What can hang from each mark:
H: P
P: F H R S
R: J X
X: H
J: F
S: F
F: H J S

Known rows, with every way that one mark hangs from another:
J{F{H}}: [ 0.93  0.21  2.65 -0.01  0.28 -3.33  0.39  1.93  0.86  0.49 -3.51  0.73
 -1.07  3.11 -3.69 -1.92 -1.76 -2.55 -0.15  4.65  0.29 -0.80  0.35  1.88
 -3.27]
P{H R S{F}}: [-0.73 -2.56 -4.39 -1.78 -1.57  5.16 -3.87 -1.91  0.78  1.47  5.00  3.06
 -0.95 -0.73  2.43 -4.57  0.03  2.81  0.17  0.09  1.51  3.73 -1.42 -3.29
 -1.93]
S{F{H{P} J}}: [ 2.01  3.49 -1.27  1.87  1.52  0.03 -0.68  2.70  4.30 -3.21 -3.84 -1.52
  2.13  3.73 -0.35 -2.39 -1.09  1.54  3.91  1.17  2.73 -4.66 -1.21 -0.91
  0.95]
J{F{H{P} S}}: [ 0.08 -0.05  4.06  1.25 -0.90 -3.87  0.48  1.75  3.17 -1.22 -4.49  2.88
 -1.21  4.92 -3.49  1.89 -2.59 -3.38  0.04  3.08 -1.47 -0.77  3.40  2.89
 -0.03]
S{F{J}}: [ 1.40  0.81 -1.69  1.23 -0.20  0.49 -3.00 -0.09  3.52 -2.64 -0.25 -3.40
  1.98  1.55 -0.68 -0.18 -0.09  1.27  2.05  2.66  1.28 -3.08 -2.48 -0.55
 -1.97]
R{J X{H}}: [ 5.31 -0.85 -1.20 -0.74  1.69 -0.12 -0.31 -3.19 -2.84 -0.37  1.18 -4.55
  1.61  0.18  0.13  1.28  0.45 -3.21 -1.38  1.01 -2.60  0.45 -3.32 -2.16
 -0.75]
X{H{P{F{J}}}}: [-3.01  1.54 -1.19  1.62  1.87 -1.78  2.93  0.33 -3.30 -4.64 -1.68 -0.29
  3.05  0.20  2.67 -0.75  1.24  0.29 -2.37 -2.39  2.17 -5.34 -1.20  1.45
  3.84]
F{H{P} J S}: [ 1.25  3.12  1.91  2.48  0.52 -1.33 -0.05  1.82  3.17 -1.11 -4.20  1.87
 -0.48  2.31 -1.97  3.69  0.40 -0.12  3.82 -0.06 -0.92 -2.72  1.96  3.39
  1.81]
F{H}: [ 1.20  1.86  2.17  1.28  1.04 -0.91  0.92  1.31  0.93  0.89 -1.65 -1.20
 -2.70  1.24 -1.52 -2.16  2.01 -1.04  0.14  2.81  0.56 -0.60 -0.67  2.04
 -1.92]
R{J{F{S}} X{H}}: [ 4.51 -2.80  1.24 -0.92 -0.03 -3.19 -0.97 -2.37 -0.09 -0.83  0.92 -1.02
  3.71  0.98 -3.63  5.49 -2.70 -6.17  0.19  2.94 -5.89  1.22 -0.63  0.30
 -3.47]
J{F{H{P{R}} S}}: [ 0.52 -0.59  4.31  0.47 -0.31 -0.08  0.96  1.27  1.77  1.33 -3.05  6.15
 -2.55  2.82 -4.38  1.97 -2.47 -2.72  1.88  2.54  0.08  1.58  3.43  2.60
 -0.41]
S{F{H}}: [ 3.89  1.46  0.58  0.86  1.55  0.95 -0.82  2.37  3.33 -1.55 -0.85 -3.00
 -0.27  1.67 -0.82 -4.43  0.39 -1.86  2.01  4.63  1.05 -1.54 -1.49 -0.41
 -3.01]
H{P}: [ 0.05  0.21  1.60  2.19 -3.88 -0.33  1.31 -1.16 -0.85 -0.01 -1.51 -2.15
 -3.32  4.07 -0.40 -0.12  0.40  1.85 -2.79 -0.13  2.55 -1.55 -0.85 -0.35
  2.92]
S{F}: [ 2.60 -0.01 -0.51  0.66 -2.24  0.95 -3.23 -1.34  1.36 -1.39  1.53 -3.91
 -0.74  2.49 -0.57 -2.41  0.22 -0.11  0.18  4.33  0.94 -0.98 -2.25 -1.02
 -2.39]
H{P{F R{X} S}}: [-2.96 -0.87 -1.22 -1.33 -1.51  4.16  1.93 -0.96 -4.79  2.92  0.81  0.08
  0.06 -2.05  2.91 -1.05  2.35  0.90 -2.28 -4.31  1.08  1.66  2.19 -1.21
  3.68]
S{F{H{P{R}} J}}: [ 2.47  2.20 -1.10  0.73  2.90  3.80 -0.03  1.97  3.99 -1.82 -3.45  0.24
 -0.98  0.47  0.09 -1.71 -1.87  1.63  4.24  1.35  4.76 -1.90 -1.56 -1.76
  0.95]
X{H{P{R{J}}}}: [ 3.02 -0.84 -0.25 -0.37  0.25  1.93  2.07 -2.42 -2.26 -1.75  2.29 -0.51
 -2.25 -1.96  1.38  1.43 -0.02  0.26 -1.98 -2.07  1.64  1.91 -3.06 -2.85
  2.17]
P{F{S} R{J}}: [-2.78 -2.11  0.83  0.02  1.94 -0.25 -0.77 -1.53 -0.02  2.35  6.17 -1.01
 -1.80 -7.93  0.07  3.23  2.43 -0.77  1.86 -0.27 -3.31  3.16  0.81  1.21
 -0.97]
J{F}: [-0.40 -1.45  1.97 -0.17 -3.54 -2.86 -0.78 -0.93 -0.35  0.13 -1.26 -0.12
 -0.69  3.57 -2.61 -0.35 -2.49 -1.28 -2.59  3.75 -0.31 -0.42 -0.46  1.99
 -2.76]
R{J}: [ 1.05 -1.10 -0.49 -0.01 -1.51 -2.21 -1.06 -1.99  0.48  1.06  2.45 -5.13
 -1.01 -1.03 -0.67  1.16  0.43  1.46  0.13  1.29 -1.59  1.44 -2.93 -1.12
 -1.30]

Rows:
[-0.75  0.83 -2.81  0.42 -3.56 -0.09 -3.11  0.00  2.59 -2.99 -1.37 -3.06
  3.83  1.70  2.59 -1.52 -0.58  3.71 -0.23 -2.38  0.28 -3.36 -0.69 -1.66
  0.69] | H{P{S{F{J}}}}
[-0.33  0.82  0.26 -0.86 -0.70  3.18  1.67  1.23 -0.14  2.09 -2.32  3.38
 -3.41 -0.24  1.42 -1.23  2.09  1.38 -1.17 -3.05  2.54  1.70  1.71 -0.32
  1.16] | F{H{P{R S}}}
[-5.22 -1.40 -0.93  1.59  0.15 -1.98 -1.07 -0.21 -0.60  0.27  5.04  1.93
 -0.31 -0.58 -0.06 -0.69  1.08  0.90 -0.21  2.09 -1.29  0.36  2.55  2.47
  0.18] | P{F{S} H}
[-0.08 -1.48 -3.84 -0.74 -1.24  5.18 -1.99 -3.00 -2.98  5.00  2.23  4.22
 -0.60 -0.17  0.44 -0.69  0.42  1.84 -0.85 -1.49 -0.24  3.63 -0.04 -2.56
 -0.29] | P{H R{X} S}
[-4.01 -0.31  0.81  0.80  0.07  2.58  2.34 -0.42 -3.70  0.62  1.76  0.46
 -3.18 -1.39  1.79 -1.82  0.65  2.25 -1.88 -0.61  3.44  0.44  0.40 -0.40
  3.38] | H{P{F R}}
[-0.63 -2.24  0.79 -0.50 -2.12 -1.90  0.13 -1.16  0.18  0.47  0.85  0.47
 -1.62  0.44 -0.65  1.56 -4.62  1.89 -0.50  1.14  1.62  3.18 -1.88 -2.21
  1.65] | H{P{R{J{F}}}}
[ 1.67  1.77 -2.49 -1.49  0.99 -0.14 -2.39  3.28  3.93 -1.40 -1.87 -1.13
  3.21 -0.86  0.79 -2.01  0.95  0.71  2.74 -0.05 -0.54 -1.95  0.04  0.08
 -3.44] | P{S{F{H J}}}
[-2.46 -2.47 -3.05 -0.76 -1.91  3.60 -2.13 -1.92 -1.19  3.34  3.39  4.41
 -2.78 -1.34  1.58 -2.12  0.96  3.74 -2.07 -2.90  1.25  3.65 -0.32 -0.84
 -1.04] | P{H R S}
[-0.94 -4.16 -0.83 -1.13 -1.02 -1.37 -3.21 -2.20  1.48  1.81  5.54  4.83
 -1.23 -2.19 -3.11  2.76 -4.54  0.62  2.59  2.84 -3.21  4.83  0.02 -1.12
 -2.28] | P{H R{J{F{S}}}}
[ 0.03  3.47 -0.16  0.56  7.25  2.99  1.86  1.98 -2.11  2.76 -2.09  2.14
  1.06 -3.94 -1.72 -0.47  1.38 -0.26  3.90 -0.05  0.90 -0.80  0.80  0.60
 -0.10] | P{F{H J} R{X}}
[ 3.19  2.89 -0.55  0.39  2.59 -0.07 -2.10  2.65  4.65 -2.03 -2.73 -1.48
  1.37  0.28 -1.42 -2.19 -0.05  0.26  4.79  3.34  1.34 -3.44 -1.47  0.53
 -3.21] | S{F{H J}}
[-1.47 -0.70 -6.17 -0.95 -1.39  0.49 -4.92  0.02  2.81 -0.96  1.89  0.84
  4.42  0.73  1.75 -2.88 -0.93  4.53  1.00 -0.94 -0.46 -1.50 -1.82 -2.55
 -2.00] | P{H S{F{J}}}
[ 2.03  3.03  1.61  2.38  2.12 -2.12 -0.93  1.43  3.99  0.30 -3.34  1.13
 -0.66  0.74 -4.06  4.34  1.83 -1.06  3.80  1.00 -1.26 -2.05  1.78  3.98
 -2.99] | F{H J S}
[-4.94 -2.61 -1.17 -1.89 -0.64 -0.35  0.97 -0.72 -2.86  1.18  4.49 -1.70
 -0.18 -6.38  4.68 -0.50  1.66  3.50 -1.95 -4.82 -0.55  3.21  0.16 -2.22
  2.74] | H{P{F R{J} S}}
[ 1.32  0.27  3.77  1.12  0.19 -3.99 -0.48  1.93  3.37  1.02 -2.73  2.77
 -0.64  2.57 -4.83  1.82 -1.54 -4.76  1.37  4.19 -2.96  0.23  3.17  4.27
 -4.13] | J{F{H S}}
[ 1.92  0.03  1.43 -0.64  2.84  1.30  1.76  0.61  1.27  1.15  0.17 -0.28
 -3.47 -2.32  0.33  0.49 -0.41  1.93  2.31  0.24  1.54  3.00 -1.27 -1.96
  2.33] | F{H{P{R{J}}}}
[-1.44  0.21  2.69  0.45  4.52  1.50  0.79  1.54  0.62  2.20  1.18  2.61
 -4.00 -4.84 -1.63 -0.04  3.46 -2.71  2.18  1.43 -1.14  1.86  3.27  3.64
 -1.67] | P{F{H S} R}
[-1.57 -0.49 -0.99 -0.53 -0.84  0.45  3.18 -1.06 -6.14 -0.86 -0.93 -1.25
  3.52  0.10  4.05 -1.28  2.67 -0.84 -5.92 -4.65 -0.71 -2.29  1.76 -0.89
  3.36] | R{X{H{P{F S}}}}
[ 2.74 -0.14 -0.83 -0.30 -3.21  1.74  1.77 -2.48 -3.78 -0.34 -2.39 -1.15
  1.62  2.81  2.37  0.85  1.82 -2.16 -6.00 -4.38 -1.46 -1.51  0.49 -0.98
  2.57] | R{X{H{P{S}}}}
[-5.97  0.73 -1.54 -0.88 -0.02  0.60  1.25  1.03 -3.22  0.48  0.33  2.04
  0.95 -3.62  3.00  0.00  1.42  4.54 -1.80 -6.20  2.18 -0.55  1.83  0.58
  2.99] | H{P{F{J} R S}}
[ 1.79  0.74 -0.99 -1.14 -0.60  0.53 -2.10  2.03  3.39 -0.69  0.59 -1.89
  0.28  0.73  1.43 -4.66  1.52 -1.02  0.53  1.16 -0.89 -0.16 -0.02 -0.11
 -3.30] | P{S{F{H}}}
[-0.62 -1.55  0.97 -2.01 -1.71 -6.17  1.27  3.23  2.03  0.26 -1.69 -0.69
  1.57  0.46  0.83 -0.45 -3.29  0.37 -1.24 -0.87 -2.14  0.71  0.50 -1.09
  0.90] | R{J{F{H{P{S}}}}}
[ 0.33 -3.30  2.49 -0.48 -2.24 -1.85 -0.85 -2.07  1.79  0.19  1.67  1.09
 -1.83 -0.48 -2.88  5.40 -3.69 -0.20  1.67  1.14 -2.52  3.81  1.37 -0.23
 -0.40] | H{P{R{J{F{S}}}}}
[-1.62 -0.35  2.14  2.52  0.10 -1.21  2.82 -1.06 -3.03 -2.88  0.97  0.62
  0.42  0.22  1.28  0.65  2.65 -2.98 -3.84 -1.02 -0.99 -2.14  2.34  2.82
  2.55] | X{H{P{F{S}}}}
[ 4.37 -1.58  0.59 -1.88  0.48 -3.35 -0.51 -2.04 -2.45 -1.31  0.46 -2.62
  3.36  1.54 -1.89  2.01 -2.68 -4.77 -1.67  2.31 -2.60  0.09 -3.02 -2.00
 -2.08] | R{J{F} X{H}}
[-5.78  0.58 -2.31 -0.90 -0.63 -3.03 -0.06  1.42 -1.86  0.31 -0.09 -1.12
  3.38 -2.96  3.03 -0.55  3.01  2.24 -1.66 -4.04 -1.12 -2.06  1.30  2.39
 -1.04] | P{F{J} S}
[ 2.70 -0.39 -0.68 -1.75  1.09  4.78 -2.37  1.70  2.28  1.79  0.70  0.66
 -1.09 -1.55  1.15 -4.23  1.34 -0.63  1.78  0.26  0.98  2.26  0.02 -0.65
 -3.98] | P{R S{F{H}}}
[-1.49 -0.18  1.05  0.47  2.23  3.21  3.39 -0.84 -5.57 -1.16  1.77  1.67
 -1.99 -1.04  2.81 -1.77  1.69 -0.50 -4.42 -2.17  4.09 -0.85 -0.21 -0.31
  3.27] | X{H{P{F R}}}
[ 5.41 -1.24 -1.17 -1.40  2.61  3.03  0.06 -3.86 -3.46  1.63  2.71 -1.36
 -0.42 -3.20 -0.53  3.23  0.32 -2.48 -0.02 -0.55 -0.64  2.42 -3.21 -2.97
 -1.64] | P{R{J X{H}}}
[-0.71 -0.06  1.95 -1.34 -2.75 -4.22  0.99  3.31  0.74 -0.14 -4.48  2.63
  0.11  4.38 -0.64 -2.57 -1.73 -0.82 -2.74 -0.45  0.31 -1.08  2.23  1.41
 -0.07] | J{F{H{P{S}}}}
[ 2.60 -1.86  1.31 -0.54 -1.97 -4.11 -1.98 -2.86  1.93  1.55  0.77 -2.13
  2.08  0.36 -4.85  6.39 -3.18 -3.72  1.56  3.68 -6.39  2.85  0.49 -0.48
 -2.75] | R{J{F{S}} X}
[-0.92  0.22  1.37  1.09  0.22  4.46  1.53 -2.13 -3.05  2.61  1.00  0.76
 -0.84 -1.13 -1.02  2.48  1.38 -0.79  0.78 -0.73 -1.66  1.80  2.71  0.71
  3.03] | H{P{F{S} R{X}}}
[ 0.17  4.16  1.05  2.34  1.26 -1.47  1.95  2.63  1.89 -0.70 -5.53  0.85
 -0.30  2.62 -0.78 -0.09 -0.47  1.94  1.66 -0.56  3.15 -3.86 -0.06  1.33
  2.22] | F{H{P} J}
[ 0.76 -0.51 -1.02  0.37  1.80 -1.05  2.90 -1.80 -4.77 -1.91  1.62 -4.90
  2.46 -1.08  3.43  0.04  1.41 -1.47 -2.55 -0.97 -0.99 -0.84 -1.75 -2.20
  4.69] | R{J X{H{P{F}}}}
[-0.75  0.18 -2.90 -1.08 -2.30  4.03 -3.09 -0.38  2.01 -0.94  0.06  0.32
  0.77 -0.82  2.28 -0.13 -1.27  3.32  1.00 -3.86  2.11 -0.72 -0.63 -1.92
  0.86] | H{P{R S{F{J}}}}
[-5.22  2.27 -0.22  2.15 -0.54 -1.52  2.25  0.84 -2.14 -1.59 -1.67 -1.77
  1.77  0.11  1.49 -0.86  1.02  3.34 -0.69 -1.14  2.48 -4.12  0.22  1.53
  3.68] | H{P{F{J}}}
